Known rows, with every step that occurs
T > X > F > G > D > J: |   7 |   7 |  -4 |   6 |  -4 |   0 |   5 |  -5 |   1 |  -3 |  16 |   2 |  17 |   3 |   2 |   1 |  -7 |  14 | -11 |  11 |  -4 |   4 | -19 |   7 |   8 |  -8 | -13 |   6 |  10 |
T > X > F > G: |  -1 |  -4 |  11 |  11 |  -2 |  15 |  -2 |  -8 |  -9 |   1 |   2 |  11 |   9 |  -3 |  11 |   8 |   0 |   3 |  -6 |   5 |   3 |  -4 |  -8 |   8 |  -3 |   2 | -10 |  11 |  -7 |
E > J > M: |   7 |   3 |   1 |  -2 |   2 |   2 |   5 |  -1 |  -5 |   6 |   3 |  15 |  -8 | -22 | -12 | -15 |   7 |  -5 |   6 |   3 |   7 |  -7 |  17 |   6 |   8 |   6 |   9 |   0 | -24 |
F > G: |  -7 |  -5 |   2 |   9 |   5 |   6 |   5 |   3 | -15 |  -2 |   7 |  17 | -14 |  -7 |  13 |   9 |   1 |  -5 |   4 |  -5 |   3 |  -6 |   0 |  10 | -10 |   9 |   4 |  -4 | -12 |
A > M: |  -4 |   4 |   7 | -15 |   3 |   6 |   5 |  -1 |   2 |   6 |  -2 |   7 | -19 |  -6 |  -6 |  -7 |  -5 | -12 |   9 |  -3 |  15 |   4 |  18 |  -1 |  -3 |  -1 |  10 |  -1 | -10 |
Q > X > F: |  -8 | -20 |   2 |   2 |   7 |  25 |   0 | -11 |  -3 |   8 |  -8 |   7 |  10 |   1 |  13 |   2 |  17 |   0 |   8 |  -2 |   7 |   5 |  13 |  -4 |  -2 | -15 | -16 |  16 |   1 |
E > J > D: |  -4 |  -3 |  -7 |   2 |   6 |  -1 |  -2 |  -2 |  -4 |   6 |  -8 |   5 |  -8 | -11 | -11 | -18 |  -3 |  -6 |   0 |   4 |   5 | -16 |  11 |   0 |   9 |   6 |   6 |   0 | -22 |
A > D > G > F: |  16 |   5 |  -5 | -14 |   5 |  -6 |   3 |   2 |   6 |   2 |  -5 | -22 | -11 |   7 |  -7 |  -4 | -14 | -14 |  -6 |   1 |   7 |   7 |  -7 | -12 |   0 |  -1 |   4 |   5 |   2 |
J > D > G > F: |  12 |   3 | -10 | -14 |   6 | -15 |   2 |   1 |  -1 |  -1 | -12 | -25 |  -4 |   4 |  -6 |  -5 | -13 |  -8 | -14 |  -1 | -11 |  -2 | -20 |  -1 |   1 |  18 |   3 |   8 |   4 |
X > T: |  -9 | -11 |  -3 |   7 |   1 |   7 |   9 |  -5 | -13 |   5 | -18 |  16 | -17 |  -4 |   5 |   7 |  21 |  -6 |   8 |   4 |   7 |  -3 |  10 |  -1 |  10 |  -2 |   5 |  -7 | -16 |
A > D > G > F > X: |  11 |   2 |   8 | -12 |   4 |  -2 |  -4 |  -2 |   5 |  -6 |   1 | -23 |   5 |  15 |   1 |   9 | -14 |  -7 |  -5 |  -9 |   3 |  12 |  -5 | -12 |  -5 |  -8 |   3 |   5 |  10 |
X > F > G > D > J > E: |   1 | -10 | -10 |   7 |  -4 |  -1 |  11 |   2 |   6 |   9 |   1 |  -1 |   3 |   4 |   2 |   7 |  -1 |   3 |  -2 |   9 | -12 |   2 | -12 |   8 |   8 |  10 | -10 |   7 |  15 |
F > X: |  -9 |  -8 |  16 |   4 |  -1 |  12 |  -6 |  -6 |  -8 |  -8 |  -1 |   8 |   4 |   4 |  15 |  10 |  12 |  -3 |   3 | -15 |  -1 |   2 |  16 |  -1 | -10 |  -5 |   4 |   0 |  -8 |
Q > X > T: | -18 | -15 |   0 |   5 |   3 |  18 |  11 | -12 | -12 |   1 | -14 |  21 |   4 |  -3 |  10 |   5 |  25 |   0 |   8 |  -8 |  11 |   4 |   9 |  -5 |   8 |  -7 |  -9 |  -3 |  -8 |
X > Q: |  -6 | -10 |   5 |   9 |   3 |  13 |  -3 |  -5 |  -7 |  20 | -18 |   9 | -11 |   5 |   7 |   8 |  13 | -13 |   6 |   4 |  12 |  -8 |  11 |  -4 |   4 |  -5 |  -4 |  -4 | -19 |
M > J: |  -2 |   4 |  -7 |   6 |  -4 |  -5 |  -5 |  11 |  -2 | -10 |  -4 |  11 |  -5 |  -7 |   3 |  -3 |  13 |   4 |   9 |  -6 |  -1 |  -4 |  15 |   3 |  -8 |  -5 |  14 |  -7 |  -6 |
Q > X > F > G: | -12 | -22 |   1 |  10 |  11 |  25 |   4 |  -6 |  -8 |   6 |   5 |  15 |   9 |  -2 |  19 |  13 |   5 |   5 |   7 |  -3 |   8 |   2 |  -2 |   7 |  -7 |  -8 | -17 |  14 |   5 |
F > G > D > A > M > J: |  -4 |  18 |  -2 |  -1 |  -8 | -16 |  -4 |  16 |  13 | -12 |  30 |  -6 |  -8 |  -6 | -10 |  -6 | -24 |   7 |   8 |   6 |   4 |   2 |  -3 |   3 | -13 |  -4 |   6 | -13 |  21 |
M > J > D: |  -5 |   3 |  -8 |  -3 | -10 |  -9 |  -9 |   8 |   8 | -15 | -14 |  -2 |   2 |   5 |  -7 | -10 |  -2 |   6 |   8 |  -4 | -11 |  -9 |   7 |  -6 |  -6 |  10 |  18 |   3 |   4 |
D > A > M: |  -8 |  11 |  19 |  -4 |  -3 |   1 |  -5 |  -2 |   8 |   8 |  17 |  -1 | -21 |  -9 |  -4 | -13 |  -4 | -11 |   7 |   6 |  13 |   2 |  23 |  -2 | -13 |  -4 |   4 | -12 |  -6 |
G > F > X > T > V: |  -3 |  -9 |   0 | -11 |  -1 |   0 |  -6 |  -9 | -11 |  -9 |  -5 |  16 |   9 |  10 |  -3 |  19 |  12 |  16 |  -3 |  -8 | -10 |  10 |  -6 | -17 |  12 |  -8 |   1 |   9 |   1 |
D > G > F > X > T > V: |   5 |   0 |  -3 |  -4 |   5 |  -2 |   3 |  -3 |  -8 |  -1 |  -2 |   8 |   5 |   7 |  -4 |  17 |  10 |  15 | -12 |  -5 |  -8 |  11 | -18 |  -7 |   8 |  -3 |  -8 |  -6 |   2 |
E > J: |  -1 |  -1 |  -6 |  10 |  11 |   4 |   1 |   0 | -12 |  10 |   3 |  18 | -12 | -21 |  -1 | -11 |  12 |  -9 |   1 |   4 |  14 | -11 |  20 |   7 |   7 |  -9 |   1 | -10 | -30 |
T > X: |  -2 |  10 |  14 |   1 |  -9 |   9 |  -1 | -12 | -10 |  -8 |  -5 |  11 |  11 |  -6 |   6 |  -9 |  11 |  -6 | -11 |  -6 |   3 |  -3 |   7 |  -4 |  -4 |   7 |  -1 |   1 | -18 |
T > X > F > G > D > J > E: |   4 |   5 |   2 |   7 | -15 |   3 |   8 |  -8 |   4 |   1 |   1 |   1 |  25 |   2 |  -1 |   0 |  -2 |   8 | -16 |   7 | -13 |   3 | -19 |   6 |  10 |  15 | -16 |  11 |  12 |

Rows
|   3 |  -9 |   6 | -13 |   3 |  -1 | -11 |  -7 |  -9 | -12 |   0 |  -6 |   9 |   5 |  14 |  15 |   5 |  -3 |  -3 | -15 |  -7 |   6 |  -1 |  -5 |  -2 | -12 |   7 |  12 |   2 | -> G > F > X
|   4 |  20 |  -7 | -11 |  -2 | -12 |   4 |  16 |  20 |   0 |  -5 | -10 | -10 |   0 | -22 | -17 | -21 |   4 |   4 |   0 |   3 |   1 |  -2 |   3 |  -6 |  13 |  11 | -11 |  10 | -> A > M > J > D > G
|  -9 |  17 |  13 |   2 | -20 |  -8 |  -9 |   9 |  20 |   1 |   6 |   0 |  -7 | -13 | -10 | -13 |   2 |  -2 |   8 |   2 |   2 |   0 |  23 |  -1 | -15 |  10 |   5 | -14 |   7 | -> D > A > M > J > E
|   1 |  -2 |  11 |   4 |  -6 |  16 |  -5 | -12 |  -5 |   3 | -12 |   5 |  10 |  -1 |   5 |  -3 |  12 |  -1 |  -6 |   8 |   3 |   0 |   7 |  -2 |   1 |  -5 |  -8 |  15 | -11 | -> T > X > F
|   0 |   9 |   1 |  -2 |  -5 |   1 |   1 |   0 |  13 |   0 |   5 |   5 | -10 |   8 |  -7 | -11 |  -3 |  -1 |   8 |   2 |  10 |   3 |  20 |  -8 |   2 | -11 |  12 |  -8 |  -4 | -> A > D > J
|   6 |  12 |   5 |  -4 |  -6 |  -5 |   5 |  -2 |   6 |  -4 |  11 |  12 |  -4 |  -7 |  -7 | -10 |   8 |   6 |   8 |  -3 |  -5 |   3 |  11 |   5 |   3 |   9 |  16 |  -5 |  -6 | -> D > J > M
|  11 |  -5 |  -2 |   3 |  16 |  -4 | -10 |  -1 |   0 |  23 |  -9 | -19 |  11 |   5 |  -4 |   7 | -12 |  -2 | -11 |   7 |   4 |  -7 | -19 |   1 |  16 |  -8 | -14 |  -4 |  -5 | -> E > J > D > G > F > X > Q
|   9 |  12 |  -4 | -14 |  -9 | -12 |  11 |   0 |   9 | -10 |   8 |  -3 |   3 |   1 | -16 | -14 |   0 |   2 |   4 |   0 | -10 |   9 |   1 |  -2 |   9 |   8 |  14 |   3 |   7 | -> G > D > J > M
|  -2 |   3 |  13 |  14 |  -9 |   2 |  -5 |  -7 |  -1 |  -5 |  18 | -10 |  13 |   1 |   5 |  -1 |  -8 |   2 | -12 |  17 |  -3 |  -3 | -14 |  -2 |  -7 |   0 | -19 |   9 |   9 | -> T > X > F > G > D > A
|  -8 | -14 |  18 |  12 |   0 |  17 | -10 |  -7 |  -6 |  12 | -12 |   7 |   6 |  13 |  15 |  20 |  14 |  -7 |   7 |  -6 |   7 |  -1 |  12 |  -5 |  -1 | -13 |  -6 |  -2 | -11 | -> F > X > Q
|   6 |  -1 | -12 |  -4 |  -1 | -19 |  -4 |   9 |   3 | -13 | -13 | -15 |  13 |  12 |  -5 |  17 |  -2 |  17 |   0 |  -4 | -16 |   4 | -24 |  -1 |   6 |   0 |   6 |  -5 |  22 | -> M > J > D > G > F > X > T
|  -2 |   4 |  -8 |   6 |  -7 |  -8 |  14 |   2 |   2 |  -3 |   6 |   4 |   2 |  -2 |   1 |   1 |  -3 |  -1 |  -7 |  -4 | -10 |   0 | -12 |   8 |   4 |  22 |  -3 |  -6 |   7 | -> F > G > D > J > E
|  14 |  10 | -19 | -10 |   1 | -25 |  -5 |  14 |   6 | -11 |  -9 | -22 |   2 |   2 | -10 |  -7 | -11 |   7 |  -7 |  -2 | -15 |  -2 | -22 |   0 |  -2 |  10 |  10 |   1 |  15 | -> M > J > D > G > F
|   8 |  -7 |   5 |  -5 |   6 |  -2 |  -9 |  -3 |   2 |  11 | -18 | -27 |  12 |  23 |   1 |  15 | -11 |  -4 | -10 |  -3 |  -8 |  -1 | -23 |  -7 |   5 |   2 |  -9 |   6 |   9 | -> J > D > G > F > X > Q
|   1 | -17 | -10 |   3 |   6 |   5 |   6 |   2 |  -8 |   3 |  -1 |  -3 |  -7 |   5 |   4 |  10 |  -7 |  -4 |   3 |  10 |  -2 |   0 | -12 |   3 |   2 |  -2 |  -6 |  16 |   8 | -> X > F > G > D
|   4 |   6 |  -9 |  10 |  13 |  -4 |   7 |   5 |  -1 |  14 |  -4 |  -3 | -12 | -13 | -11 | -20 |  -6 |  -6 |  -8 |   8 |   6 | -15 |  -1 |   8 |   7 |  12 |  -4 | -14 | -20 | -> E > J > D > G
|  10 |   0 |   4 |  -5 |   9 |  -4 |  -2 |   0 |  -7 |  -4 |   5 | -12 |   6 |   3 |  12 |  13 |   2 |  -3 | -11 | -12 |  -6 |   8 | -13 |   5 |  -8 |  -4 |  -3 |  -3 |   2 | -> D > G > F > X
|  -3 | -17 |   0 |  12 |   9 |  12 |   1 |   1 | -10 |  10 |   2 |  11 | -14 |  -3 |  13 |  15 |   0 |  -2 |   8 |   8 |   2 |  -5 |   0 |  11 |  -5 |  -3 |  -3 |   9 |  -6 | -> X > F > G
|  -2 |  -5 |  -8 |   1 |   4 |  -1 |  10 |   2 | -11 |  -9 |   6 |   2 |  -8 |   1 |   4 |   4 |  -8 |  -7 |  -1 |  -3 |  -2 |  -3 | -11 |   1 |  -2 |   9 |   2 |   3 |   0 | -> F > G > D
|  -8 |   1 |  -3 |  -1 |  -2 |   1 |  -5 |   9 |  18 |  -3 |  29 |  -7 |  13 |   0 |  -4 |  -3 | -18 |  17 |  12 |  10 |  10 |  12 |  -4 |  -2 | -10 | -22 | -16 |   3 |  37 | -> Q > X > F > G > D > A > M > J
|   3 |   7 | -12 |  -4 |  -1 |  -9 |   6 |   2 |   3 |  -4 |   7 |  -1 |  -4 |   2 |  -3 | -11 |   5 |   1 |  -2 |  -1 |  -3 |   3 |   4 |  -1 |   8 |  -6 |   4 |  -7 |   1 | -> G > D > J
|  -8 |   4 |   5 |  14 |   0 |  -7 | -12 |  -1 |   2 |   7 |  10 |  -3 |  -9 | -14 |  -7 | -24 |  -3 |  -4 |  -2 |  14 |   3 | -19 |  16 |  -1 |   0 |   3 |  -1 | -10 | -17 | -> E > J > D > A
|  -7 | -22 |  -9 |   1 |   9 |  17 |   8 |  -6 |  -5 |  -1 |   2 |   0 |  14 |   7 |  11 |   9 |  -3 |   2 |   3 |   0 |   4 |   5 | -12 |  -3 |   0 |  -8 | -19 |  21 |  17 | -> Q > X > F > G > D
|  -4 |   5 |   3 |   6 |  -9 |   1 |   5 |  -2 |   4 |   5 |  -4 |  13 |  -2 |  -7 |   3 |  -6 |  17 |  -3 |  -2 |  -5 |  -7 |  -2 |  13 |   6 |   2 |  15 |   2 | -11 |  -8 | -> D > J > E
|   6 |  -8 |  -2 |   0 |   9 |  -4 |   5 |  -2 | -13 |   1 |  -6 |  -6 |   0 |   3 |   9 |  24 |  12 |   1 |  -5 |  -3 |  -3 |  10 | -16 |   3 |   7 |  -8 |  -6 |  -8 |   1 | -> D > G > F > X > T
|  11 |  14 |  -2 | -25 |   0 | -18 |  -9 |  11 |  19 | -11 |   2 | -25 |  11 |  10 | -15 |   1 | -28 |  11 |   0 | -10 |  -7 |  11 | -17 |  -1 |  -5 |   0 |  13 |   1 |  28 | -> A > M > J > D > G > F > X
|   0 |  13 |  -3 | -11 |  -3 |  -4 |  -2 |  11 |   9 |  -3 |   1 |  10 | -12 |  -8 |  -9 |  -8 |  -4 |   1 |  14 |  -4 |  11 |   4 |  18 |   2 |  -5 |  -8 |  17 |  -7 |   0 | -> A > M > J
| -10 |   9 |   3 |   9 | -16 | -14 | -19 |   9 |  11 | -14 |   5 |  -8 |   0 |   1 |  -5 | -16 |  -2 |   7 |   6 |   5 | -11 | -13 |  11 |  -7 | -15 |   7 |  11 |  -9 |   7 | -> M > J > D > A
